Each row was made from one small tree. The marks that hang from a mark follow it in brackets, in alphabetical order. Every link used is in the known rows. Write each row's tree.
Known rows:
tasup(guvaf(samo tema(guviriz movu))): [-14,  -5, -20,  -8,  -9, -18,  -1,  -2,  10,  10, -19, -22,   7, -19,   2,
 -10,  -1,   1, -11]
guviriz(guvaf(samo(tema(limiv movu)) tasup)): [ -3,   4, -18, -10, -14, -19, -13,   3,  13,   4, -18, -30,  18,  -9,  -7,
 -20,   5,   1,  18]
vegul(guvaf(samo tasup tema(guviriz))): [-14,   4, -20, -17, -11, -25,  -8,  11,  12,   0,  -9, -23,  15, -16,  -3,
 -20,   2, -10,   7]
guvaf(samo tasup tema(guviriz limiv movu)): [-20,   0, -18, -12, -13, -19, -10,   1,  13,   5, -31, -28,   4, -18,  -4,
 -23,   2,  -3,   3]
nida(tema(guviriz(guvaf) limiv movu)): [ -4,  -3, -23,  -9, -21,   4, -12,  -6,  20,  -7, -22,  -1,   4,  -5,  -2,
   1,   5,   8,  -5]
tasup(guvaf(tema)): [ -9,  -4, -11,  -5,  -9, -14,  -5,   4,  16,  -3,  -6, -19,   7,  -5,  -7,
  -5,  -1,  -6,   3]
vegul(guvaf(tasup tema)): [-14,   2, -13, -13, -10, -21,  -8,  11,  17,  -8,  -1, -23,  11,  -5, -14,
 -12,   0, -10,  12]
guviriz(guvaf(samo(tema(limiv)))): [  5,   3, -13,  -8, -14, -15,  -9,   8,  13,  -1,  -6, -13,  20,  -2,   1,
 -17,   9,   0,  23]
vegul(guvaf(samo tasup)): [ -9,   7, -15, -11,  -8, -23,  -1,   7,  11,  -1,   2, -13,  13,  -6,  -2,
 -17,   1,  -4,  12]
guviriz(guvaf(samo)): [  4,   8, -14,  -7,  -9, -12,   0,   7,  13,   2,  -3,   6,  17,  -5,   4,
  -9,  12,  -3,   6]
vegul(guvaf(tasup tema(guviriz))): [-16,  -1, -15, -16, -11, -17,  -9,  12,  17,  -4,  -9, -23,  11, -11,  -9,
  -7,   2,  -8,   4]
guviriz(guvaf(tema(limiv))): [ -2,   2, -12, -10, -16,  -8, -11,   3,  20,  -8,  -9, -10,  10,   1, -12,
 -11,   8,  -4,  11]
tasup(guvaf(tema(guviriz limiv))): [-11, -10, -12,  -9, -15,  -8, -10,   0,  18,  -2, -15, -24,   1,  -5,  -5,
 -10,  -1,   1,   0]
samo(guvaf(tasup) tema(guviriz limiv movu)): [-11,  -9, -14,  -8, -10, -10,  -5,   5,  15,   1, -21, -41,  12,  -7,  -6,
  -4,   2,   7,   8]
vegul(guvaf): [-10,   0,  -9,  -8,  -8, -10,   5,   8,  17,  -6,   9,  -2,   9,   2,  -3,
   2,   1,   4,   3]
mino(guvaf(tema(guviriz limiv))): [ -4,  -6,  -8, -13, -11,  -7,  -5,   4,  19,  -9, -11, -19,   4,   1, -12,
  -5,   0,  -2,   5]
vegul(guvaf(samo tema)): [-10,   5, -16, -12, -10, -24,   1,   8,  12,  -6,   4, -11,  14,  -7,  -3,
 -17,   1,  -6,  12]
tasup(guvaf(samo tema(guviriz limiv movu))): [-15,  -6, -20, -10, -15, -15,  -5,  -8,  12,   6, -22, -29,   2, -13,  -2,
 -17,  -4,   6,  -5]
tema(guviriz(guvaf) limiv): [  0,  -2, -11, -11, -15,   2,  -6,   3,  20,  -1, -12,   0,   8,  -1,   0,
   0,  11,   6,  -2]
tasup(guvaf): [-6, -5, -8, -2, -7, -8,  0,  3, 15,  1, -1, -9,  5, -1,  0,  1,  0,  1,
  0]

Write each row's tree:
[-21,  -7, -12,  -9, -11,  -6,  -4,   1,  19,   1, -25, -16,  -1, -10,  -5,
  -4,   3,   5,  -5] -> guvaf(tema(guviriz limiv movu))
[ -8,  -6, -11,  -1,  -3, -12,   7,   9,  13,   0,  -7, -23,  16,  -3,  -2,
   6,   3,   5,   7] -> samo(guvaf tema(movu))
[ -6,   4, -21, -12, -15, -10,  -8,  -4,  14,   9, -24, -16,  10, -13,  -1,
 -15,   7,   5,  -3] -> tema(guviriz(guvaf(samo tasup)) limiv movu)
[ -6,   9, -22, -12, -11, -23,  -9,   3,  13,   5, -19, -20,  18, -16,  -9,
 -19,   6, -10,   5] -> guviriz(guvaf(samo tasup tema(movu)))
[-13,  -1, -16,  -6,  -6, -17,   0,   4,  15,  -1, -16, -32,  12,  -8, -14,
  -8,   1,  -6,   4] -> samo(guvaf(tasup tema(movu)))
[-16,  -2, -20, -16, -14, -21,  -7,   4,  12,   3, -14, -37,  13, -13,  -3,
 -16,  -3,   8,  10] -> vegul(guvaf(samo(tema(guviriz limiv movu)) tasup))
[ -1,   6, -13, -11,  -5, -26,  -7,   8,  11,  -4,  -8, -26,  14,  -6, -12,
 -21,  -1, -18,  17] -> mino(guvaf(samo tasup tema))
[ -3,   6, -18,  -9,  -9, -22,  -9,   9,  11,   7, -17, -24,  23, -15,  -3,
 -12,   7,  -5,  12] -> guviriz(guvaf(samo(tema(movu)) tasup))
[  2,   6, -10,  -9,  -3, -19,  -1,   7,  11,  -2,  -3, -15,  13,  -2,  -6,
 -15,   0, -10,  13] -> mino(guvaf(samo tasup))
[ -8,  -1, -18, -15, -11, -19,  -8,  -3,  13,   0, -23, -36,   6, -11, -14,
 -20,  -4,  -3,   3] -> mino(guvaf(samo tasup tema(guviriz limiv movu)))
[-12,   5, -18, -15, -16, -26, -10,   3,  13,  -8,  -4, -29,  10,  -5, -13,
 -31,  -2,  -6,  21] -> vegul(guvaf(samo tasup tema(limiv)))
[ -3,   3, -14, -14,  -6, -22,  -8,  10,  11,   0, -16, -25,  14, -12,  -7,
 -16,   2, -15,   9] -> mino(guvaf(samo tasup tema(guviriz)))
[-14,   0, -15, -13, -13, -19, -13,   7,  12,   1, -25, -24,   6, -14,  -2,
 -28,   6, -10,  13] -> guvaf(samo tasup tema(guviriz limiv))
[-15,  -6, -18, -10, -13, -11,  -4,  -1,  17,  -1, -25, -37,   6,  -9, -13,
 -11,   1,   2,   1] -> samo(guvaf(tasup tema(guviriz limiv movu)))
[ -9,   0, -16, -12, -15,  -2, -10,  -3,  20,   5, -23, -17,   6,  -8,  -7,
  -3,   6,   7,  -7] -> tema(guviriz(guvaf(tasup)) limiv movu)
[-20,   0, -23, -18, -16, -21,  -7,  -2,  13,   0, -17, -33,   7, -14, -10,
 -22,  -3,   2,   2] -> vegul(guvaf(samo tasup tema(guviriz limiv movu)))
[-21,   1, -17, -13, -10, -20,  -4,   4,  17,  -4,  -8, -27,   9,  -9, -16,
  -7,  -4,  -3,   2] -> vegul(guvaf(tasup tema(movu)))
[ -7,   0, -15,  -5,  -9, -22,  -4,   3,   9,   1,  -6, -19,  10, -10,  -1,
 -18,   0,  -8,   8] -> tasup(guvaf(samo tema))
[-12,  -3, -19,  -6, -14, -19,  -4, -10,  12,   2, -14, -29,   2,  -8,  -7,
 -21,  -6,   4,   3] -> tasup(guvaf(samo tema(limiv movu)))
[ -8,  -5, -17, -10, -16, -16,  -9,  -2,  12,   2, -16, -25,   4, -10,   0,
 -21,   0,   0,   5] -> tasup(guvaf(samo tema(guviriz limiv)))
[ -7,   2, -13,  -9,  -8, -24,   1,  15,  10,  -3,   7, -15,  20,  -5,   3,
 -10,   2,   0,  19] -> vegul(guvaf(samo(tema)))
[ -7,  -4, -15, -13, -15,  -8, -16,   5,  18,   4, -25, -30,  14, -11,  -8,
  -3,   6,   4,   5] -> samo(tema(guviriz(guvaf(tasup)) limiv movu))
[ -9,   4, -15, -11,  -8, -28,  -6,  16,   9,  -2,   2, -27,  21,  -9,  -2,
 -17,   1,  -7,  24] -> vegul(guvaf(samo(tema) tasup))
[-18,   4, -21, -14, -15, -25,  -6,  -3,  13,  -4, -10, -33,   7,  -8, -15,
 -26,  -6,   1,  12] -> vegul(guvaf(samo tasup tema(limiv movu)))
[  1,   7, -17, -13, -10, -13,  -8,   9,  12,   7, -16,  -6,  19, -14,   5,
 -12,  13,  -7,   2] -> tema(guviriz(guvaf(samo tasup)))
[ -7,  -4, -16, -13, -11, -14,   0,  -4,  13,  -1, -18, -23,   5,  -7,  -9,
 -12,  -3,   3,  -1] -> mino(guvaf(samo tema(guviriz limiv movu)))
[  3,   1,  -9, -10,  -8, -23, -10,   9,  10,  -5,  -7, -35,  15,   0, -10,
 -22,  -2,  -7,  30] -> mino(guvaf(samo(tema(limiv)) tasup))
